Each row comes from the steps of one walk. Every step used is in the known rows, and no mark comes twice. Write the walk behind each row, first mark first.
Known rows:
nume tilu novo kope: [ -8.7  13.7   7.5  24.9  -5.7   6.9  10.1 -27.7 -12.1  27.5   9.9 -15.3
  34.5 -39.3  -5.4  -1.1 -13.2  -9.7 -18.1  25.0  13.5  -0.5  -7.5 -21.7
 -15.7 -12.2 -17.2]
kope novo gefo: [  0.0   0.5  -6.5  12.2  -6.3 -27.9 -22.3 -16.0 -13.0  11.0  -8.6  30.1
   5.3   4.1  14.3 -16.5  -5.7 -16.9 -10.8  12.8   4.2  -1.9 -15.5  -4.5
  -0.7   6.8  -4.8]
kasakig tilu: [-18.3   7.1   2.8   5.1   3.1  -2.5   8.6   1.7  -8.7   5.9  -7.5 -16.1
   5.7 -30.8  -6.4  16.9  12.1  -2.6  12.7   8.3 -16.6  18.1  17.8  20.7
  12.0 -21.9  11.4]
novo gefo nume tilu: [ -4.3  -1.8   4.8  25.8  -9.2 -13.0  23.7 -14.9  23.9   1.2  25.6  -3.3
  -0.8 -12.8  -0.4  -9.8   7.3 -23.0 -26.0  21.1  11.6   5.4 -26.5  -2.7
  -3.1 -15.0  -6.1]
dopitek kasakig tilu muza kope novo gefo nume: [-23.7   8.4   3.5  20.4 -12.4  -3.3  -8.0 -27.0 -15.7  18.6  -1.0   3.2
  30.4 -26.4   6.6 -16.1  17.9  -9.2   4.1   2.9   9.5  17.1 -15.8  17.4
  33.7 -17.1  21.6]
nume tilu muza monum: [  8.4  17.8   0.8  25.0   3.9  23.9  -1.5  -6.1   3.9  11.8  23.4 -19.3
   2.9 -67.2  -6.7 -21.7   1.2 -17.3  -4.6  24.5  12.3 -23.3 -17.7 -21.4
 -10.0 -25.0  -8.6]
dopitek kasakig gefo nume: [ -7.0   2.1  -3.0   6.5   4.7   1.0  -0.6 -18.3   7.3  21.4 -14.5  15.6
   6.4  10.2  13.5 -25.1  15.4  -1.1  -5.7  -6.8  15.0   7.7 -14.6 -14.8
  42.9  -6.5  21.1]
kope novo gefo kasakig tilu tomip: [-25.4  15.4 -12.8   6.7  -3.0 -11.3 -25.4 -20.0 -19.1  36.8 -12.7  29.0
  11.4   2.1  16.4  -7.9  -0.1 -24.3 -12.7  11.9   2.4   5.5 -14.5   7.7
  24.0  -4.9  14.0]
tomip tilu novo gefo rini: [-15.1  18.7  -9.3  11.0 -13.7   9.8   2.6 -25.0 -39.9 -10.8   4.0  -3.3
  36.6  -3.2  -6.9 -16.4  18.0 -25.2  14.9   8.8  17.5  12.2  -4.4   8.3
  -0.1 -12.4 -19.7]
nume tilu: [-11.1   2.8  -2.3  14.4   8.5   5.7  15.6  -7.6  20.8  16.7  12.8 -17.3
  11.4 -41.7  -9.1   0.9  -5.9  -3.3 -12.5  14.8   1.3  -1.3 -10.4 -19.1
 -16.4 -13.0 -10.3]
tomip tilu muza kope novo gefo kasakig monum: [-27.8  22.7  -4.9  -1.4 -12.8  30.8 -11.6   1.6 -46.7  -6.0  -1.4  -4.5
  32.2 -31.9   3.5 -10.2   5.0   1.1  10.7   6.2   4.8   2.7  -8.6 -12.0
  16.8  -5.7 -15.9]
dopitek kasakig gefo rini: [ -5.1  19.0 -18.0   1.5   4.8   1.3  -1.2 -17.6   4.1  18.6 -20.2  25.2
  -3.8  14.6  13.8 -15.2  13.1 -13.0  -8.4  -4.5  13.1   9.8 -14.0 -15.0
  42.7  -8.6  13.9]
muza kope novo: [-19.8  -0.4   5.6   9.2 -16.1 -12.0  -0.6  -4.2  -5.0   0.8  -5.3   4.6
  28.9 -16.8  16.6   3.6  -8.3  19.7 -12.9  -4.6 -17.1   1.7  -8.3  -3.3
 -10.8   8.4   6.8]
dopitek kasakig gefo: [ -5.1  11.9  -5.6  -0.5  16.6   3.7  -6.7 -11.2   0.3  23.9 -30.7  20.9
  -3.2   9.2   5.1 -13.6  10.7  -5.4   2.1  -8.2  24.2   2.2 -11.6 -18.7
  36.1  -2.3  12.5]
kope novo gefo nume: [ -1.9  -9.4  -3.8  19.5 -18.0 -30.5 -15.7 -23.5  -6.0   8.4   7.6  24.9
  14.2   5.1  22.8 -27.6  -0.2 -12.1 -17.5  14.2  -5.6   3.8 -17.9   0.0
   5.9   2.3   3.6]
tomip tilu rini: [-23.2   5.9  -2.6 -14.3   6.1  29.8  26.9   1.4 -50.0   4.6  -9.2 -13.1
  45.5 -20.5  -0.1 -29.0  22.9   1.7  14.3  13.6  -6.8  18.4   2.8   4.1
   2.1  -9.4 -21.1]
gefo nume: [ -3.1 -15.5   4.0  10.2 -18.9  -4.3  10.0 -11.6  11.1  -4.7  25.2  -7.8
  14.3   1.7  13.6 -18.1   7.4   7.1 -11.6   2.1 -14.7   8.9  -3.8   8.5
  10.1  -6.1  13.5]
nume tilu rini: [-14.6  15.6  -2.9   8.0   9.5  21.7  36.7 -11.8  -3.0  33.3   1.1 -15.2
  19.1 -40.5  -3.3 -17.7   4.2 -11.8 -16.7  22.9  -4.1   8.4 -12.1  -6.9
 -15.6  -7.8 -10.8]
kasakig tilu tomip: [-19.7  14.5   3.2   4.2  15.3  10.1  -1.5  -1.7 -19.2  31.8  -9.0 -11.1
   5.6  -9.4  -1.6  15.0  10.1 -15.1  12.3   5.9  -4.3   3.5  17.0  25.1
  12.6 -16.5  11.9]
novo gefo nume tilu tomip: [ -5.0   3.1   5.0  25.6  -1.8  -5.1  16.8 -17.7  16.8  17.8  24.3  -0.9
  -0.7   1.1   2.2 -11.0   5.3 -31.3 -26.0  19.3  19.1  -4.0 -26.9   0.6
  -3.0 -11.8  -6.2]
kasakig gefo: [  8.8  19.6  -6.0  -0.3  11.2  -4.5  -1.3   8.1  -4.8   5.6 -27.9  11.2
 -23.9   6.4   4.5   4.3   7.3  -8.8  -7.2   6.6   8.2  -7.1   2.6 -18.6
  13.7   2.0   4.6]
tilu kasakig: [ -7.9  -1.7  10.9   3.2   7.5  25.5   9.4  -2.0 -28.3  21.8  -8.3 -11.9
   2.9  -5.9  -0.7  -5.4   8.1  -0.3  -2.8 -17.8  -7.3 -13.4  -1.7 -11.9
   1.4  22.6  19.2]
tomip tilu muza kope novo gefo: [-14.8  11.1  -0.9   4.3 -10.5  10.1  -8.4   2.4 -46.6 -18.1   4.3  -8.2
  40.9 -31.6  -2.7 -13.5  13.8  -1.4  10.3  14.6  12.7  -3.8 -10.0  -6.5
  -7.0  -6.3 -24.0]
muza kope novo gefo: [-16.2   5.1   7.3  14.3 -15.5 -20.8   3.6  -4.3  -5.0  -2.7  -6.4  13.9
  16.6  -8.4  12.5   5.8  -5.4   2.1 -18.8   2.2  -1.8   0.7 -19.3  -1.3
 -11.1   7.3  -0.1]
tilu muza kope novo: [  3.9  16.8  -1.3  10.5 -19.8   3.0 -22.2  -4.1 -28.0  -4.0   3.9  -0.2
  16.0 -19.6   7.2  -5.8  -1.6   1.8  -4.3   4.7   3.0 -14.8  -8.2   0.4
  -9.7  11.6   2.5]
muza kope novo gefo nume tilu: [-23.4  -1.1   8.8  27.4 -21.0 -19.9  16.2 -14.2  12.1   3.7  12.6   0.9
  30.3 -29.1  14.7  -2.4  -4.4   4.8 -30.5  10.4  -9.1   4.7 -26.6  -6.7
 -14.1  -2.2   1.6]
kope novo gefo nume tilu: [ -7.0  -8.0  -4.9  26.4 -13.6 -27.8  -7.6 -27.4   5.0  16.4  13.9  16.4
  20.6 -16.1  18.1 -27.1  -3.3 -14.0 -24.3  21.7  -4.9   3.0 -23.1  -9.5
  -2.8  -4.5  -1.7]
muza tilu: [  0.2   7.3  11.9  -3.3   3.2   3.1  11.6   9.5  11.3  -6.4  -0.3   1.1
  25.3 -35.0 -13.2  -0.4   7.5   7.9  -3.3  -3.7 -10.7   9.8 -20.4  21.5
  -7.8 -21.3  -5.1]
dopitek kasakig tilu: [-27.2   1.5   1.8   3.8  10.0   5.5   1.7 -16.6  -3.2  24.8 -14.5  -0.7
  20.4 -20.1  -3.7  -3.2  13.8  -1.0  17.5  -6.8   5.3  21.9   0.1  11.4
  35.1 -21.6  18.1]
nume tilu muza kope: [ -6.4  19.9   1.5  19.4  -3.7  16.8  10.9  -3.2   6.0   5.3  19.5 -27.7
  13.9 -54.5 -12.9   5.5  -3.0  -3.8 -14.0  15.5  10.7 -12.2 -16.0 -15.3
 -24.1  -8.4 -10.1]
kasakig gefo muza kope: [  1.8  26.6  -0.1   6.7  -1.6  -5.3  13.7   2.5   5.8 -12.8  -6.0   2.3
  -9.6  -3.8  21.4   6.5  17.1  -2.6 -18.7   7.9  -4.0   0.5  -9.9  -8.7
  17.8 -18.7   9.7]

Write each row's walk:
[  2.9   3.8  -8.2  15.9 -10.7 -28.9 -20.6 -24.8  -8.2   1.8   8.9  28.2
   9.8   2.1  27.6 -23.4   4.0 -20.4 -13.9  18.4  -2.7   2.5 -21.7   1.1
   8.2 -10.9  -2.7]  kope novo gefo muza
[  0.6  30.2   6.9  27.2 -21.2  -3.9   2.3 -37.0 -13.6  -7.5   8.9   2.5
   8.9  11.2   3.4  -4.3  11.9 -32.2  -2.7   1.9  25.3   2.2 -19.3  24.7
  -4.4  -7.8   5.1]  tilu novo gefo muza kope
[  8.7  28.0   0.6  25.7 -15.9  -5.0  -8.9 -41.4 -17.0  -1.6   9.3   8.0
   2.9  16.8   2.8 -13.8  12.8 -40.2   3.0   6.6  28.4   0.9 -15.8  23.2
   0.9  -9.1   3.3]  tilu novo gefo muza
[-24.2   3.5   8.4  27.2 -13.0 -11.8  10.0 -16.9   5.2  20.1  11.3   3.9
  29.9 -15.5  17.4  -3.6  -6.0  -3.4 -31.5   8.6  -1.7  -4.5 -26.7  -4.4
 -13.8   0.5   1.8]  muza kope novo gefo nume tilu tomip
[-11.0  -1.2   2.0  31.8 -19.5   4.7  13.2 -38.0  13.6  15.7  30.8 -22.9
  33.2 -26.5   2.0 -22.6   3.1  -4.7 -12.7   9.2  -3.6   6.7 -10.0   1.2
  -7.4 -10.6  10.5]  gefo nume tilu novo
[  6.2  20.5   4.6   6.4 -15.0  14.6  -5.1   5.1 -18.1 -13.5   8.3 -13.0
   2.4 -16.3  -4.7   5.9   3.5  -1.5  -1.9   1.9  12.4 -13.6  -7.0   4.5
  -9.6   6.7   0.4]  tilu muza kope
[-39.6  21.7  -9.7  -9.3   2.3  23.0  -2.8  -5.5  -7.5  35.0  -6.1  -3.0
  10.0  -6.4   2.8  12.9   8.8  -8.9  -4.1  -0.9  -4.2  14.3   1.9  18.6
  39.0 -19.0  29.8]  gefo kasakig tilu tomip
[ -1.1  13.5   5.3   2.6  16.5  21.8   8.4   5.0 -31.9  26.1 -30.2  -2.6
 -16.1  -1.3   3.1  -2.5  14.3  -7.5  -8.6 -12.6  -0.4 -18.9   0.4 -26.6
  12.1  23.8  22.6]  tilu kasakig gefo
[-36.2  24.3  -3.0   0.0 -19.0  14.1   1.2 -18.5 -25.2  23.3  -7.0  -4.6
  28.2 -21.4   0.8  12.9   3.9  -4.4  -8.3   9.6  -4.1  26.1   4.0  13.0
  40.0 -21.9  24.9]  gefo kasakig tilu novo kope
[-15.7  13.0 -11.8   5.3  -9.5  -5.1 -26.0 -17.1 -12.0  24.7 -13.6  34.2
  -3.5   4.0  21.6 -12.9 -13.7 -13.4 -11.9   4.3  -4.0   5.3 -15.2  -9.9
  26.8   6.3   6.2]  kope novo gefo kasakig monum
[-17.8  26.3  -7.4  20.5 -11.7   9.1  -0.1 -14.0   4.1  15.2  15.6  -6.9
  17.3 -50.5  -4.0  -1.1  -4.5 -13.9 -27.6  20.6  15.0  -7.3 -31.9 -17.8
 -10.2  -8.1  -3.4]  nume tilu muza kope novo gefo kasakig
[ -2.6   9.8   8.5  29.8 -17.9  -5.4  22.8 -11.8  15.1  -6.9  30.0 -11.1
   1.6 -22.1  -3.2  -4.9   7.9 -21.8 -27.9  20.6  17.2  -1.2 -30.8   0.5
  -9.0 -12.0  -5.3]  novo gefo nume tilu muza kope
[-17.2   3.8   8.0   2.4  -9.5  15.7   0.5 -14.0 -58.7  -1.3   0.0 -12.7
  61.5 -19.8  -2.0 -12.5   5.6   3.4  12.5  15.5  10.9   8.9   7.7 -10.5
   2.1 -12.7 -27.5]  tomip tilu novo kope
[ -6.3  23.0  -0.2  31.6  -0.4   2.8   7.3 -33.3   3.8  22.1   5.7  -9.1
  10.4 -26.7 -17.6  -4.1  -2.5 -32.3  -7.0  15.4  28.7  -3.8 -18.2  -5.4
 -23.3  -6.5  -9.7]  nume tilu novo gefo
[-25.9  16.6  -7.3  -1.9 -15.1  18.2  -9.1  -0.1 -42.7 -13.4   5.0  -4.9
  43.3 -31.5  -0.9 -12.9  14.0   0.0   2.9  11.4  12.0   2.9 -16.8  -7.3
   8.0  -8.8 -13.1]  tomip tilu muza kope novo gefo kasakig
[-12.9  30.3  -6.5  18.7 -22.0  -7.8  -1.9  -7.3 -26.8  -3.7   2.9  -5.4
   7.8 -36.2   3.9  12.8  14.3 -21.0  -3.6  19.9 -10.8  11.8   1.0  26.5
   9.0 -18.1   8.5]  kasakig tilu muza kope novo gefo rini
[-11.8   4.4   2.4  12.7 -20.1 -11.3   2.3 -16.8   3.1 -13.2  23.2   0.7
  30.9 -15.8  33.5  -8.2   6.9  10.2 -16.3   5.0 -23.5   8.9 -16.7   6.6
   5.5 -20.0   8.3]  gefo muza kope novo
[ -5.5  26.4  -5.8   8.2 -24.1   3.9 -20.4  -6.5 -22.9  -1.9   3.5   9.5
   8.5 -13.3   5.9  -3.9   0.5  -9.9 -15.9   7.2  13.9  -9.1 -22.8   1.5
   4.8   8.0   8.1]  tilu muza kope novo gefo kasakig
[-15.1  11.5  -4.8   9.4   9.5  13.4  21.1 -24.9   2.4  40.8 -15.9   7.7
  17.1  -9.9  12.1 -36.3  18.7  -8.2 -14.6   5.8  12.0  13.7 -21.2 -15.7
  34.8 -10.0  15.5]  dopitek kasakig gefo nume tilu rini
[-21.6  17.7   5.7  14.1 -13.2  11.3  10.1 -23.0 -35.4 -19.6   9.5 -13.4
  47.3 -14.4  -3.0 -11.7  22.5 -13.3  15.0   6.0  18.4  11.8 -11.3  11.1
  -3.0 -21.0 -16.4]  tomip tilu novo gefo muza kope
[  9.0   7.9   7.5  33.7 -12.2   0.2  12.3 -13.5  13.3  -1.7  33.1  -4.4
  -7.1 -32.1   1.8 -27.4  11.6 -32.5 -20.3  27.9  17.9 -10.5 -31.7  -4.5
   2.4 -24.8  -5.0]  novo gefo nume tilu muza monum
[  0.6  15.3   3.2  23.7  -8.0  -4.8  13.3 -17.8  -5.2  19.5  -1.3  -3.7
  12.5 -18.8  13.2  -9.9   3.5  -8.5 -31.0  27.0   4.8   0.1  -5.4 -28.2
  13.3 -11.4   1.9]  kasakig gefo nume tilu novo kope
[  9.9   5.7   7.3  15.6  -6.2   8.2   2.7 -10.7   9.7 -15.4  32.5  -1.3
   3.3 -28.2  29.6 -31.0  17.0  -9.4  -2.2  12.8 -13.6  -4.4 -17.5   3.7
  23.6 -46.3   7.8]  gefo muza monum
[-20.3  15.8   3.3  24.7   9.1  14.1  20.0 -14.3  -4.3  32.0  -1.3 -15.7
  20.2 -52.6  13.8  -6.2   7.5  -1.1 -29.9   7.0 -14.6 -11.5 -19.8 -39.2
  -5.3  -3.0  12.5]  nume tilu kasakig gefo muza kope novo
[  8.7  17.8   8.9  10.7  -2.9 -13.4  14.4  -6.1  15.1 -20.9  19.3  11.9
   2.0 -11.3   2.4  -5.7  19.8 -26.3 -15.7  14.3   7.5  11.3 -38.1  25.0
   5.4 -36.7 -11.2]  novo gefo muza tilu
[ -6.9  18.7  10.4   8.6   6.4  21.6  20.8   0.1 -23.8  11.3 -13.1  -9.6
  -5.2  -8.6  16.5   0.8  22.2  -2.4 -17.5 -11.4  -9.8 -12.9  -9.6 -18.9
  15.7   8.1  26.8]  tilu kasakig gefo muza kope
[ -1.3  15.1  12.4  -3.8  15.4  15.8   0.8   6.2   0.7  19.2  -1.7   5.3
  24.7 -13.3  -7.9  -1.7   5.8  -4.5  -4.2  -6.2   1.3  -4.4 -20.7  26.0
  -7.3 -15.9  -5.1]  muza tilu tomip
[  2.6  17.8  21.0   7.5 -11.0   4.4   5.3 -10.0 -21.9   4.5  -3.0   3.2
  48.5 -32.8  -9.3  -3.0  -0.3   1.0  -9.1   6.7   1.2  10.0 -17.8  19.0
  -6.8 -19.9 -12.0]  muza tilu novo kope
[ -1.7  17.5  -5.4  24.4 -10.4  -5.8   2.1 -10.3   1.7  11.3   1.1  -3.7
   8.9 -31.7  16.7 -14.4   6.7  -1.5 -28.4  20.0  -4.8  -7.9 -12.0 -25.2
   5.3  -3.9  10.5]  kasakig gefo nume tilu muza kope novo
[ -1.5   6.4   3.5  16.0  -5.4 -14.1  -9.4 -21.2 -16.6  10.2   4.4  23.1
  24.3 -18.8  20.6 -26.1  11.4 -16.6 -17.3   7.5 -11.9   0.9 -33.4   6.0
   4.7 -10.5   3.6]  kope novo gefo muza tilu kasakig
[ -7.7  13.7  23.1   0.2  12.7  40.2  15.3  10.3 -16.3  20.6 -14.8  -8.6
  12.6 -40.0  -7.9  -0.7   3.0   9.0   3.8 -24.6 -26.3  -1.1 -11.8   6.6
   4.2   1.8   6.6]  muza tilu kasakig monum
[  6.2  25.2   2.0  21.4 -11.4  -3.4 -10.6 -32.2 -22.0   7.2  -8.8   9.8
  -1.7  18.4 -10.2  -6.5   4.2 -36.9   6.7   1.2  34.7  -4.1  -9.6  17.8
  -8.2   8.1   1.1]  tilu novo gefo
[-13.3  32.1  -5.4  24.2 -15.5  -7.1   4.8 -29.2 -22.8   7.8  -6.0  -4.2
   3.6 -12.0  -7.5  10.3  16.9 -38.2  10.0  11.8   1.8  20.8   8.8  38.3
  10.5 -19.2  12.9]  kasakig tilu novo gefo rini
[  4.8  13.3   2.1  20.3 -29.1  -6.1 -13.9 -10.7 -21.5  -9.1  15.4   2.3
  13.4 -12.5  11.1 -13.2   4.1  -8.0 -14.5  10.9   7.2 -10.8 -18.3   6.3
  -4.7   7.3   4.2]  tilu muza kope novo gefo nume
[ -0.6  24.0   6.1   0.6   6.8  18.8  22.0   8.8 -11.3  10.1 -16.5   2.4
  11.9 -32.1  -3.6  -2.8  20.3  -3.4 -18.5 -11.0 -20.5   0.8 -21.9   4.4
   6.8  -6.1  13.6]  muza tilu kasakig gefo rini
[-13.6  26.2   4.2  22.4  -5.9  -4.9   0.9 -24.4 -25.8  12.3 -14.4  -8.1
   4.8 -16.0 -14.7  11.7  15.1 -32.0  17.9   9.3  11.2  14.5   9.8  34.3
   5.8 -15.1  12.4]  kasakig tilu novo gefo
[-12.9   4.0  -4.2  13.8   9.4   4.0   7.3 -22.5  18.1  29.9  -8.1   6.7
  12.4 -11.4   8.9 -24.7  12.5  -2.4 -12.3   0.9  15.6   7.5 -19.8 -24.6
  34.4 -14.1  15.3]  dopitek kasakig gefo nume tilu
[ -6.2  16.9   6.7  25.6  19.1  28.6  23.9  -8.8   0.9  29.2   5.3 -19.1
  -0.1 -60.6   9.5 -18.8  14.8 -14.0 -20.3  11.5  -7.0 -20.0 -20.0 -39.0
   5.9 -20.2  12.0]  nume tilu kasakig gefo muza monum
[  6.2  26.9  -9.6  16.5 -29.3  -5.4 -14.4  -9.9 -23.8 -10.9  11.5  10.2
   5.0  -9.4  11.7  -5.8   1.9 -17.8 -17.0  12.7   5.5  -9.0 -18.3   6.2
  -4.8   6.5  -2.4]  tilu muza kope novo gefo rini
[ -1.8  27.9  -1.2   9.5   7.4   8.0  -7.2 -31.3  -0.7  18.0 -16.7  17.8
  22.3  -5.7   8.4 -25.8  23.5 -12.4   3.0  -7.9  20.6  10.7 -27.1   4.7
  37.4 -26.0  16.5]  dopitek kasakig gefo muza tilu novo
[-14.7   7.4 -14.4   4.4 -12.4 -18.4 -23.5 -18.4  -7.9  17.1  -7.5  34.2
   8.0   4.5  16.9 -15.7  -4.7 -14.8 -19.2   9.6   3.3   5.4 -23.5  -5.3
  17.9   2.4   8.4]  kope novo gefo kasakig
[-36.8  27.1 -10.6   0.9 -14.4  17.6  -4.2 -22.6 -13.5  22.0  -9.2  -7.1
  19.3 -18.7  -5.2   8.2  10.4  -8.5   4.8  -2.9  -3.8  24.1   4.4  24.3
  34.3 -17.1  35.6]  gefo kasakig tilu novo
